Each row was made from one small tree. The marks that hang from a mark follow it in brackets, in alphabetical order. Every link used is in the known rows. Write each row's tree.
Known rows
zumuz{lubilo}: [  0.0   2.1  -8.0  -9.7 -16.1  15.4  16.9   5.1   0.0  -0.5  11.1 -13.1
  -5.8  -5.2 -13.1  10.5   4.9 -20.8  17.7  -1.6   6.3]
nedug{galodi lofi lubilo{dibe}}: [  2.2  33.7  19.9 -27.9   0.0  12.8   3.5  27.6  17.7  -8.2   5.5  21.7
  12.2 -20.6  20.5 -15.4  16.0 -29.9   8.4  -4.0 -10.9]
nedug{galodi lofi}: [ 12.2  22.6  -1.7 -29.6  -2.5  14.9  -1.1  42.8   8.5 -14.9   5.0   8.7
  13.9  -9.7  10.6 -15.4   5.9 -34.0  21.5 -11.0  -6.9]
zumuz{nedug}: [-20.5   4.9 -21.7 -12.2 -12.2   4.8   2.6   2.0   5.4  -4.8   2.3   5.6
 -11.7   6.7  -3.5   7.2   4.1  -9.0  -5.0   1.2  25.0]
zumuz{nedug{galodi lofi}}: [  0.5  20.2 -16.1 -39.2  -7.5  13.6  -1.4  34.3  12.7 -16.8   2.5   4.5
  12.4 -10.3  10.0  -3.7   9.0 -41.8   6.3 -17.2  10.2]
lofi{lubilo{dibe{zumuz} nedug{galodi}}}: [-33.5  31.5 -21.2 -49.0 -18.5  -2.3  13.3   9.5 -13.6 -44.5  16.3  36.3
   7.3 -34.9   4.1  -4.4  41.0 -12.0 -23.6   2.6 -21.9]
dibe{nedug{galodi} zumuz}: [ -1.1  11.2   5.0 -18.7 -16.0   2.3  16.3  22.4   1.2  -0.8   8.0  31.7
  -5.2 -25.0  11.6 -17.0  23.5 -22.5  15.2  11.3  -3.1]
dibe{nedug{lofi}}: [ -5.9  16.8   0.5 -26.8  -4.0  13.0   6.3  26.1   4.5  -0.7  -3.9   6.6
   1.7  -2.4   4.4  -0.1  -6.2 -11.2  21.1   1.5   0.3]
dibe{nedug zumuz{lubilo}}: [ -2.5   3.6   3.7 -10.5 -18.1  14.7  33.3   3.7   1.0   7.0  12.7   3.5
 -18.7 -19.1  -6.6   8.4  14.6 -26.6  20.6  11.7   0.5]
lofi{nedug{galodi lubilo}}: [  4.7  22.4   3.3 -17.9 -29.2  -4.0  -0.2   6.1   8.3  18.5   2.5  22.9
   8.7 -18.9  26.9 -19.7   8.7 -26.6  17.0  14.3   3.8]
nedug{lubilo}: [ -1.7  16.2  11.2   4.8  -8.9   4.1   6.2   2.0  20.9   9.5   6.7  11.6
 -15.5   5.9  14.7 -15.9  -2.2  -8.3  14.2  11.0   5.9]
zumuz{nedug{galodi}}: [ -6.7   8.1 -19.9 -23.7 -16.1   2.8   1.2  15.2   3.7 -10.7   2.8   7.9
   2.8 -11.1   1.7  -2.5  14.2 -23.8  -4.1 -10.5  18.4]
nedug{galodi lofi lubilo{dibe{zumuz}}}: [  5.5  37.7  26.9 -28.3   3.5  16.6  14.5  29.7  22.4 -11.2  16.2  38.4
   2.2 -24.4  27.0 -23.9  28.5 -44.3  12.1   5.4 -20.7]
lofi{nedug}: [-13.2   9.8 -17.3 -16.0 -21.7   0.9  -1.8   2.9  -9.9   6.0   0.7  16.6
   0.9   2.7   4.3   1.7   3.9  -5.9  12.0  14.6  10.6]
zumuz{nedug{galodi lubilo{dibe lofi}}}: [ -7.9  18.6  10.4 -20.7  -3.5  -5.0   8.3  -3.6  -3.8 -12.2   5.8  28.5
  19.9 -33.1   4.5   7.8  31.8 -16.0 -30.6   5.0  16.1]
dibe{nedug zumuz}: [-12.2   9.3   3.7  -8.6  -8.8   5.1  18.7  10.3   3.5   0.6   6.0  28.5
 -19.1  -6.7   6.1  -7.8  11.7  -9.4  13.9  19.3   1.6]
lubilo{dibe{nedug}}: [-30.4   6.3  -4.1 -23.5  -9.1  -2.4   9.6  -0.3 -13.5  -2.2  -5.3  20.7
  -1.8 -12.7  -9.6  12.9  15.3  16.1  -6.5   9.4   9.6]
lofi{nedug{galodi lubilo{dibe}}}: [-10.0  24.1   4.3 -28.9 -23.7  -5.1   1.6  -0.3  -1.8  11.0  -0.1  32.5
  14.8 -27.8  18.6  -5.7  24.2 -17.7  -0.5  15.7   3.2]
lofi{lubilo{dibe{nedug{galodi} zumuz}}}: [-17.1  22.5  -6.6 -35.3 -26.6  -8.2  15.9  12.5 -17.1 -18.0  13.4  38.8
   8.9 -39.1   1.6  -7.8  24.7 -17.0 -17.3   3.2 -19.3]
nedug{galodi lofi{lubilo{dibe}}}: [ -4.3  34.3 -14.2 -45.0 -14.6   4.6  -0.4  31.3  -9.1 -33.1  11.8  17.3
  28.5 -24.2   1.1  -6.2   8.6 -29.0 -11.1 -17.9 -23.8]
lubilo{dibe{zumuz} lofi nedug{galodi}}: [-21.5  19.8   0.1 -43.7   4.5   2.3  18.0  13.8 -19.4 -44.5   9.3  44.2
  17.3 -39.1  -1.3   5.4  60.2  -4.8 -20.7  14.2  -7.7]
lubilo{dibe lofi nedug{galodi}}: [-23.6  15.0  -9.3 -47.1   1.7  -0.8   7.0   8.4 -25.2 -41.4  -1.0  27.0
  28.5 -35.7  -9.2  14.3  47.4  10.4 -25.2   5.3   2.9]

Which tree is each row?
[-10.7  20.2   7.1   1.1  -8.6   8.2  16.1  -2.6  31.1   6.5  15.4  23.9
 -29.3   2.8  19.7 -13.3   8.8 -29.2   3.2  14.7  11.7]
dibe{zumuz{nedug{lubilo}}}
[-26.7   2.1 -21.5 -30.4 -15.5  11.6  18.7 -13.3  -8.2  -7.9   6.8  -7.8
  -3.3 -15.9 -21.6  34.9  21.9 -17.8 -16.3  -7.5  21.7]
zumuz{lubilo{dibe} nedug}
[ 18.5   9.7   0.7 -26.6 -24.1   7.6  24.6  13.1 -24.2  -5.2  21.3  21.8
  24.6 -42.8   0.8   4.1  36.8 -46.4  11.5  15.8  -4.2]
dibe{zumuz{lubilo{lofi{nedug{galodi}}}}}
[-12.5  14.3   0.2 -42.1  -6.5  20.3  21.9  11.2  -8.6  -5.2   0.6  -7.1
   7.6 -23.4 -15.0  29.2   9.6 -20.8   9.5  -6.9  -1.7]
zumuz{lubilo{dibe{nedug{lofi}}}}
[-11.5  21.4 -16.2 -45.9  -5.5  29.3  16.9  17.2   4.9 -21.6   4.7 -21.5
   0.1  -8.6  -3.7  19.2  10.2 -24.9  22.9  -9.5  -1.7]
zumuz{lubilo{nedug{lofi}}}
[ -6.8  16.6   3.7 -34.7 -10.4  -5.0  11.7  10.6 -30.2 -17.9  11.4  54.5
  30.2 -38.4   3.7   0.7  48.9 -19.8 -12.0  22.2  -3.7]
lubilo{dibe{zumuz} lofi{nedug{galodi}}}
[  4.2  13.3  -1.3 -35.7  -8.7  14.1  30.3  13.7 -14.2 -31.1  19.6   9.8
  13.7 -43.1  -4.2   9.9  46.9 -32.0   2.5   7.4  -5.8]
dibe{zumuz{lubilo{lofi nedug{galodi}}}}
[-35.5   9.2 -19.2 -41.5 -10.0  13.3  20.5 -10.6 -11.9 -23.2   2.4  -7.8
  -2.1 -19.5 -17.8  33.8  32.0   0.7  -6.7   1.2   6.9]
zumuz{lubilo{dibe nedug}}
[ -4.8   3.2  -9.6 -35.5 -12.9   5.4  19.9  -0.2 -25.4 -20.9  10.5   2.7
  29.6 -43.3 -23.4  33.3  39.5 -27.9 -27.9  -8.2  17.2]
zumuz{lubilo{dibe lofi} nedug{galodi}}
[-14.3   9.8   9.9 -10.9   9.2   2.6  19.2   5.4 -17.0 -26.9  18.0  43.9
   4.8 -15.6  -7.3   4.6  38.1  -2.6 -15.9  22.0  -4.0]
lubilo{dibe{zumuz} lofi}
[ -0.6  16.1   2.2 -49.0 -12.7  18.5  19.6  24.0 -10.0  -7.2   0.8  -4.2
  22.7 -41.9  -7.6  19.3  21.6 -35.9   9.5 -14.4  -6.3]
zumuz{lubilo{dibe{nedug{galodi lofi}}}}
[ 13.0  21.4  -6.2 -36.7 -12.6  27.4  23.4  31.9  14.0 -14.7  20.7  -2.3
   2.0 -25.6   6.4   3.8  23.5 -74.0  17.5 -15.5  -1.2]
dibe{zumuz{lubilo nedug{galodi lofi}}}
[ -9.8  25.3  -6.9 -41.5  -1.7  33.3  27.7  20.6  11.3 -24.5  16.0  -4.6
  -9.9 -12.5   4.9   8.6  23.0 -38.5  25.6   1.2 -11.1]
dibe{zumuz{lubilo{nedug{lofi}}}}
[  5.0  29.1 -11.5 -42.2 -24.8   3.1   2.1  35.7  -6.1 -16.0   5.9   8.6
  21.8 -26.4   7.3 -12.1  -6.6 -28.5   6.0 -16.1 -19.1]
dibe{nedug{galodi lofi{lubilo}}}
[  0.1  23.0   8.8  -9.8 -16.5   5.6  14.0   8.4  28.4   3.7  16.1  28.9
 -14.9 -17.8  26.5 -22.1  21.1 -43.3   3.8   7.5   8.0]
dibe{zumuz{nedug{galodi lubilo}}}
[ -6.5  12.6 -11.1 -20.0 -15.0   6.5  11.0  18.6  10.6 -11.6  13.2  27.0
  -7.9 -13.6  10.1 -11.7  27.5 -36.8  -0.3  -0.9  10.1]
dibe{zumuz{nedug{galodi}}}
[-33.8  26.6 -30.8 -53.0 -23.1  -6.3   2.8   6.3 -19.5 -40.8   4.8  18.5
  17.5 -32.3  -4.0   4.7  28.1  -0.2 -27.0  -8.0 -11.5]
lofi{lubilo{dibe nedug{galodi}}}
[-18.6  24.8 -32.1 -42.3 -26.4  -4.6   1.4  14.9  -7.8 -34.0   6.8   7.6
  12.4 -22.8   3.3  -7.2  14.7  -8.5  -9.6  -8.6 -11.9]
lofi{lubilo{nedug{galodi}}}
[ -9.8  21.8  -6.5 -26.4   1.9  22.0  10.6  24.2  20.1 -18.1  14.8  18.8
 -13.1   5.0  11.8  -4.9  11.0 -40.0   9.7  -0.6   5.2]
dibe{zumuz{nedug{lofi}}}
[-20.7   3.7   4.6 -19.5   0.3  -5.0  12.0  -1.1 -28.3 -13.4  -3.3  28.4
  16.8 -22.5 -16.7  20.3  22.5  19.1 -19.3  14.8   9.1]
lubilo{dibe{nedug} lofi}
[  9.1  20.9  18.0  -8.1  -5.7   2.7  16.7  10.6  13.4  -6.1  18.3  34.3
   3.3 -27.1  19.0 -16.4  28.1 -38.5  -9.3  14.7   7.3]
dibe{zumuz{nedug{galodi lubilo{lofi}}}}
[ 14.7  19.4  34.0  -5.3  -7.9  -1.6  22.1  16.4   4.9   5.2  12.0  38.8
   6.1 -37.6  18.8 -20.4  23.5 -23.3   6.0  22.6  -5.8]
dibe{nedug{galodi lubilo{lofi}} zumuz}
[  7.2  34.8  -3.2 -38.4 -22.0   5.5  11.9  38.9   0.1 -17.3  16.0  25.6
  11.6 -29.5  16.8 -21.7   3.9 -42.9  11.7  -6.7 -29.0]
dibe{nedug{galodi lofi{lubilo}} zumuz}
[  9.3  35.1  13.8 -22.6  -5.3  18.0  11.7  30.1  36.1  -2.6  16.2  24.2
  -7.6 -15.7  34.4 -23.6  15.6 -61.1  14.0  -1.4  -1.5]
dibe{zumuz{nedug{galodi lofi lubilo}}}
[ 19.0  17.0  21.9  -3.9  -5.7  -1.1   6.7  14.7   4.1  -2.8  10.3  21.7
  17.0 -23.7  13.9 -18.0  14.8 -18.9   2.7   9.4   0.9]
nedug{galodi lubilo{lofi}}
[ -8.1  13.2 -10.3 -34.2  -3.3   1.8   5.3  16.9 -16.3 -32.4   1.9  15.6
  23.5 -26.0  -0.9   2.4  33.9   1.4  -7.5   4.7   4.8]
lubilo{lofi nedug{galodi}}
[ 15.6  34.6  30.6 -23.9  -6.8  14.5  16.8  34.4  27.3   7.0   9.8  29.1
  -4.4 -26.1  34.4 -28.4  10.8 -44.2  29.2   7.5 -16.0]
dibe{nedug{galodi lofi lubilo} zumuz}
